Each row was made from one small tree. Brackets hold a mark, then the marks that hang from it, in the order of their numbers. Every link used is in the known rows. Write each row's tree.
Known rows:
{K637 K999}: [-13 -11 -28   2 -19 -21 -27  17 -32  25   0 -10 -49  25 -32   6  17]
{K999 K483 K673 {K674 K449}}: [ 17  20  11   5  19  -6  49 -33 -10 -15   6   3  14   1  47 -35 -23]
{K999 K483 K674}: [  6   0   2   7 -12   5  11 -10 -18 -11 -16 -13   6 -12  47 -19  -1]
{K674 K449}: [-36   6 -37 -65  -2   9   8   2   9  58   1  10  10 -29 -20  12  52]
{K637 {K999 K483 {K674 K449}}}: [  6   8   4  29 -30 -26  -7  16 -47   0   2  -5 -38  -4   6 -34  13]
{K449 K460}: [-31  -3 -30 -45 -23  21  -5 -12  55  43 -19   3  19   9  -7  32   6]
{K674 {K999 K673}}: [-16  -3 -14 -23  46  14  -6 -12  29 -26  -3   1  23  18  15  25 -42]
{K999 K483 {K673 K460} {K674 K449}}: [ 11  -6  27   0  12  15  32 -25 -14 -18  -4 -30  34 -15  46   3 -11]
{K870 {K637 {K999 K674}}}: [ 17  -9  14  12   0 -20 -16  21 -16  22   3  36 -12   3 -70 -12   8]
{K674 K449 {K999 K483 K673}}: [-15   3 -18 -25  34  17  11  -4  46 -37   0   1  44 -10  23  -5 -36]
{K999 {K673 K460}}: [-13 -29 -14 -34  25  20   7 -24   5  13  -6 -36  20  22  -2  53  -6]
{K870 K637}: [ -3 -23 -22 -42  13  10  -4   8  38  35  -7  30  32  -7 -73  12  15]
{K637 K870 {K999 K483 {K673 K460}}}: [ 13 -39  16  64 -24 -23 -24  15 -37 -46  17 -64 -45  42   9  32   5]
{K492 K449}: [-22   9 -51 -62 -14  37 -51  29   7  46 -21   8  16  -3 -35  18  35]
{K637 K870 {K999 K673}}: [  5  -9   7  48  -8 -43 -15  10 -47 -11  33 -21 -71  52  -8  21  15]
{K674 {K449 K492} {K999 K483 K673}}: [ -3  35 -14 -18  22  43  16 -11  55 -23  -7   6  29 -45  42 -16 -22]
{K999 K483 {K673 K460} K674}: [ 18 -20  27  17  13  15  22 -30 -17 -35 -12 -43  26  10  54  11 -33]
{K999 K483}: [ -9 -22 -42 -19 -15  12   2  -3  20  -5 -18 -27  13   4  14  -1   0]
{K637 K870 {K999 K674}}: [  3   4  35  57 -33 -42 -31  26 -80  -1  23 -12 -77  10  11  13  50]

Which tree is each row?
[ 13  24  16   4   6   1  48 -38  22 -10   1   9  26   6  48 -30 -35] : {K999 K483 K673 {K674 {K449 K460}}}
[ 19 -20  -9   5  19 -21  -4   7  10  13  10  30  -8  37 -85  -7 -19] : {K870 {K637 {K999 K673}}}
[ 22  -9  11  17 -11 -17  -6  24  -4   6   2  31   1 -11 -60 -33   6] : {K870 {K637 {K999 K483 {K674 K449}}}}
[  8   6  32  63 -45 -39 -18  30 -65 -20  23 -19 -60  -7  23 -13  47] : {K637 K870 {K999 K483 {K674 K449}}}
[ 29  -5  20  22  20 -27   2   3 -13   9  11  38 -12  26 -64 -18 -20] : {K870 {K637 {K999 K673 K674}}}
[-18  29 -21 -31  -4  52  -6  10  51  -7 -19   3  29 -74  36  -9  13] : {K674 {K449 K492} {K999 K483}}
[  1  32  15 -20  33  -9  42 -33 -26  27  15  24   2  -2  23 -11   2] : {K999 K673 {K674 K449}}
[-30  44 -27 -60 -31  45  12 -11  58  77 -14  22  10 -58   1   9  51] : {K674 {K449 K460 K492}}
[ 28 -18  11  28 -10 -18 -12  21  -6  -6  -3  23  -4   5 -55 -28  -8] : {K870 {K637 {K999 K483 K674}}}
[ 15  -6  32  77 -45 -39 -26  26 -68 -33  16 -29 -67  12  30  -6  29] : {K637 K870 {K999 K483 K674}}
[ 17 -31 -17  11 -11 -12 -18  25  18  -2  -4  14   0  14 -76 -17  -8] : {K870 {K637 {K999 K483}}}
[ -4 -13 -18  -3  35  17   0 -11  41 -59 -10 -15  33  20  34   6 -63] : {K674 {K999 K483 K673}}
[ 28   3  11  55  -2 -34   7 -11 -47 -30   7 -13 -45  44  20 -33 -38] : {K637 {K999 K483 K673 K674}}
[ -9 -34  -6  -8  29  34 -14  -5  39 -62 -19 -42  49   8  33  36 -53] : {K674 {K999 K483 {K673 K460}}}
[-13  55  15 -31 -23  30  18 -16   9  62 -11  30   2 -62  32  -6  45] : {K999 {K674 {K449 K460 K492}}}
[ -5   6  31 -25  27  12  26 -26 -29  23   4  -9  22 -18  22  27  14] : {K999 {K673 K460} {K674 K449}}
[ 18   9  42  69  -6 -50  -9   4 -77 -16  34  -9 -76  39  18   7  15] : {K637 K870 {K999 K673 K674}}
[ 12  -1  14   2  -2 -20 -10  24 -13  32   8  45  -6 -13 -75 -18  22] : {K870 {K637 {K999 {K674 K449}}}}
[-18   8 -11 -26  16  26  11 -12  87 -32  -8   7  59  -4  25   2 -51] : {K674 {K449 K460} {K999 K483 K673}}
[-47  13 -15 -57   0  32 -17  10  70  17 -13  22  49 -35  -1  28   4] : {K674 {K449 K460} K999}
